What can hang from each mark:
q317: q641
q204: q317 q590
q590: q641
q641: q317 q387 q590 q713
q830: q317 q387 q590 q713
q387: q204 q641 q830
q713: q204

(in the rows, 128 means zero)
Known rows, with every way that one mark hangs from another:
(q830 q317 (q590 (q641 q387)) (q713 q204)): [ 79 171  82 144 132 177 132  78 129 161  94 157 113  88  74  75 158 194
 155 162 150 156 109 126 100]
(q713 (q204 (q317 (q641 (q387 q830) q590)))): [ 57 238  64 121 142 156 135  96 114 127 104 152 145  87 108 113 109 162
 189 144 146 118 139 131 160]
(q830 q317 q387 q590): [113 163 127 153 121 166 100  89 124 140 111 119 121 121  97 116 133 187
 142 148 143 136 124 121 139]
(q204 (q317 (q641 q387 q713)) q590): [ 74 198  77 140 132 140 128  93 115 105  95 150 161  64  85  95 137 156
 164 146 148 132 130 107 146]
(q317 (q641 q387 q590 (q713 q204))): [ 83 235  73 133 116 131 136  89 137 105 120 164 148  93  81 108 128 163
 151 145 160 123 131 101 132]
(q387 q641 (q830 q590)): [104 172 123 132 127 147  82 113 125 102 104 115 121 125 124 134 123 143
 166 132 135 119 143 144 128]
(q830 q317): [114 158 125 149 108 155 125  91 126 131 143 123 127 117 118 108 144 182
 137 149 125 115 131 119 137]
(q641 q317 q590 (q713 q204)): [ 84 247 103 141 101 140 115  74 158  86 140 165 148 100  82  96 152 172
 156 152 149 116 142 122 152]
(q387 q204 q641 (q830 q590)): [100 192 110 130 126 141  82 110 131 103  83 119 110 127 130 127 134 153
 163 130 133 120 157 149 118]
(q204 q317): [114 180 110 138 121 150 123  97 133 134 145 132 145 105 120 119 143 151
 149 146 119 125 146 123 146]
(q713 (q204 q317 (q590 (q641 q387)))): [ 93 219  67 122 154 170 140  89 112 156  94 153 139  86 100  79 157 154
 175 160 121 149 140 139 145]
(q830 q317 (q387 q204 (q641 q713)) q590): [ 98 201 114 157 113 148  78  91 148 105  82 133 111 110  87 122 159 196
 155 136 145 139 138 120 127]
(q317 (q641 (q387 q204 q830) q590)): [ 58 227  81 122 130 143 126 107 105  97 101 125 134  99 116 107 117 175
 167 131 159 107 152 127 115]
(q204 q317 (q590 (q641 q713))): [ 91 187  80 139 127 158 111  94 132 104 104 141 149  88  91  92 168 150
 178 148 130 130 136 139 141]
(q641 q317): [106 183 132 141 109 145 112  97 130 115 154 137 142 119 111 105 145 174
 136 149 134 114 145 125 131]
(q641 q317 q590 q713): [ 77 223 116 146  98 141 104  79 150  66 151 141 152  90  80  96 154 171
 152 144 157 107 144 122 135]
(q317 q641): [120 150 105 134 108 132 118 119 120 135 145 136 136 131 121 140 120 165
 141 147 143 118 139 119 127]
(q387 (q204 q317) q641): [110 207 105 131 128 143 108 105 141 128 124 134 130 103 130 137 159 159
 163 143 112 137 166 138 130]
(q713 (q204 (q317 (q641 (q387 q830))) q590)): [ 74 214  64 125 152 151 134 101  98 138  74 157 146  97 112 102 109 160
 187 151 137 127 134 129 169]
(q204 (q590 (q641 (q387 q830) q713))): [ 65 205  91 137 139 158 115  99 100  75  84 131 139  94  96  70 147 157
 174 125 146 103 126 127 121]
(q830 (q317 q641)): [104 143 105 142 102 145 124 105 119 141 133 131 132 123 113 125 125 194
 145 153 139 118 122 120 141]
(q590 (q641 q713)): [108 173 100 142 105 144 109 108 138 104 138 139 133 125 102 108 161 159
 145 133 138 113 132 125 111]
(q713 q204): [140 193 109 138 117 140 131  98 137 148 141 149 129 140 122 119 133 155
 135 150 123 126 146 118 140]
(q590 (q641 q317 (q387 q830) (q713 q204))): [ 56 232  91 139 119 155 119  91 123  94 107 163 132 114  87  79 149 184
 162 127 142 103 124 126 126]

Rows:
[ 84 173  91 149 138 172 106  96 115 140  84 135 108 101  91  83 168 221
 183 152 150 155 120 137 116]
(q830 q317 (q387 (q204 (q590 q641))) q713)
[ 72 213  87 137 114 133 126  96 125  84 131 141 153  78  82 111 134 159
 151 136 168 117 134 101 119]
(q317 (q641 q387 q590 q713))
[119 170 129 149 135 140  93 117 129 125 139 140 118 108 104 137 142 175
 171 135 148 145 141 114 121]
(q830 (q387 q641) q713)
[ 90 180  78 141 116 137 112 100 126 105 103 150 158  93  94 112 137 156
 172 151 145 127 130 123 159]
(q204 (q317 (q641 q713)) q590)
[ 84 185 108 141 100 147  99  98 140  90 145 148 138 115  86  94 170 181
 145 138 144 110 133 133 118]
(q590 (q641 q317 q713))
[ 63 197  83 146 115 157 105  93 120  87  66 127 119 115 105  73 161 198
 180 136 138 107 127 151 129]
(q387 (q204 (q590 (q641 q713))) (q830 q317))
[ 70 245 107 147 120 138 122  74 120  77  96 149 147  73  87  55 168 178
 136 143 147 125 144 110 122]
(q641 q317 (q387 (q204 q590)) q713)
[122 207  88 133 138 151 129  85 131 149 106 152 145 104 115 100 142 145
 173 166 115 142 147 133 170]
(q713 (q204 q317 q590))
[ 61 201  71 135 151 170 133  96 118 144 101 163 127  93 104  89 147 179
 189 139 138 130 125 134 122]
(q590 (q641 (q387 (q830 (q713 (q204 q317))))))
[ 77 217 126 149 110 139 125  81 129  83 142 148 150  86  86  82 157 176
 126 134 148 112 135  98 119]
(q641 q317 q387 q713)
[ 87 219 124 126 119 148  95  95 138  90 150 128 139  86 100 120 151 163
 169 150 143 123 156 142 134]
(q387 (q641 q317 q590))
[ 72 204  85 128 138 141 126 114  86 112  71 129 132 105 124  89 118 173
 164 135 148 116 144 126 125]
(q317 (q641 (q387 (q204 q590) q830)))
[ 85 252 107 134 109 133  99  82 162  81 136 164 138  95  83 117 157 165
 174 152 146 122 148 133 147]
(q387 (q641 q317 q590 (q713 q204)))
[ 86 215 121 152 120 153  88  90 142  81 127 128 128  92  81 126 152 187
 180 136 149 123 134 121 149]
(q830 q317 (q387 (q641 q590 q713)))
[ 98 191  91 132 121 132 137 110 109 135 117 141 130 112 119 112 133 174
 130 138 143 128 148 110 105]
(q317 (q641 (q387 q204)))
[ 71 202 105 128 139 165 126  92  99 113 112 135 144  85  87  66 164 172
 155 153 142 133 136 140 119]
(q204 (q590 (q641 q317 q387)))
[113 191  68 126 131 144 127 102 122 157 101 159 150 111 111 122 124 155
 175 169 131 144 136 135 171]
(q713 (q204 (q317 q641) q590))
[112 169 111 159 126 162 109  82 139 161 103 155 112 117  83 107 133 205
 159 159 153 155 113 113 133]
(q830 q317 q387 q590 (q713 q204))
[ 70 200  99 150 145 162 139  76 104 128  79 151 123  83 102  60 131 195
 183 153 144 131 113 114 142]
(q641 (q387 (q830 q317 (q713 (q204 q590)))))
[ 91 194  90 136 100 129 109 104 140  81 140 140 149 106  92 127 131 159
 158 142 164 111 136 114 131]
(q317 (q641 q590 q713))
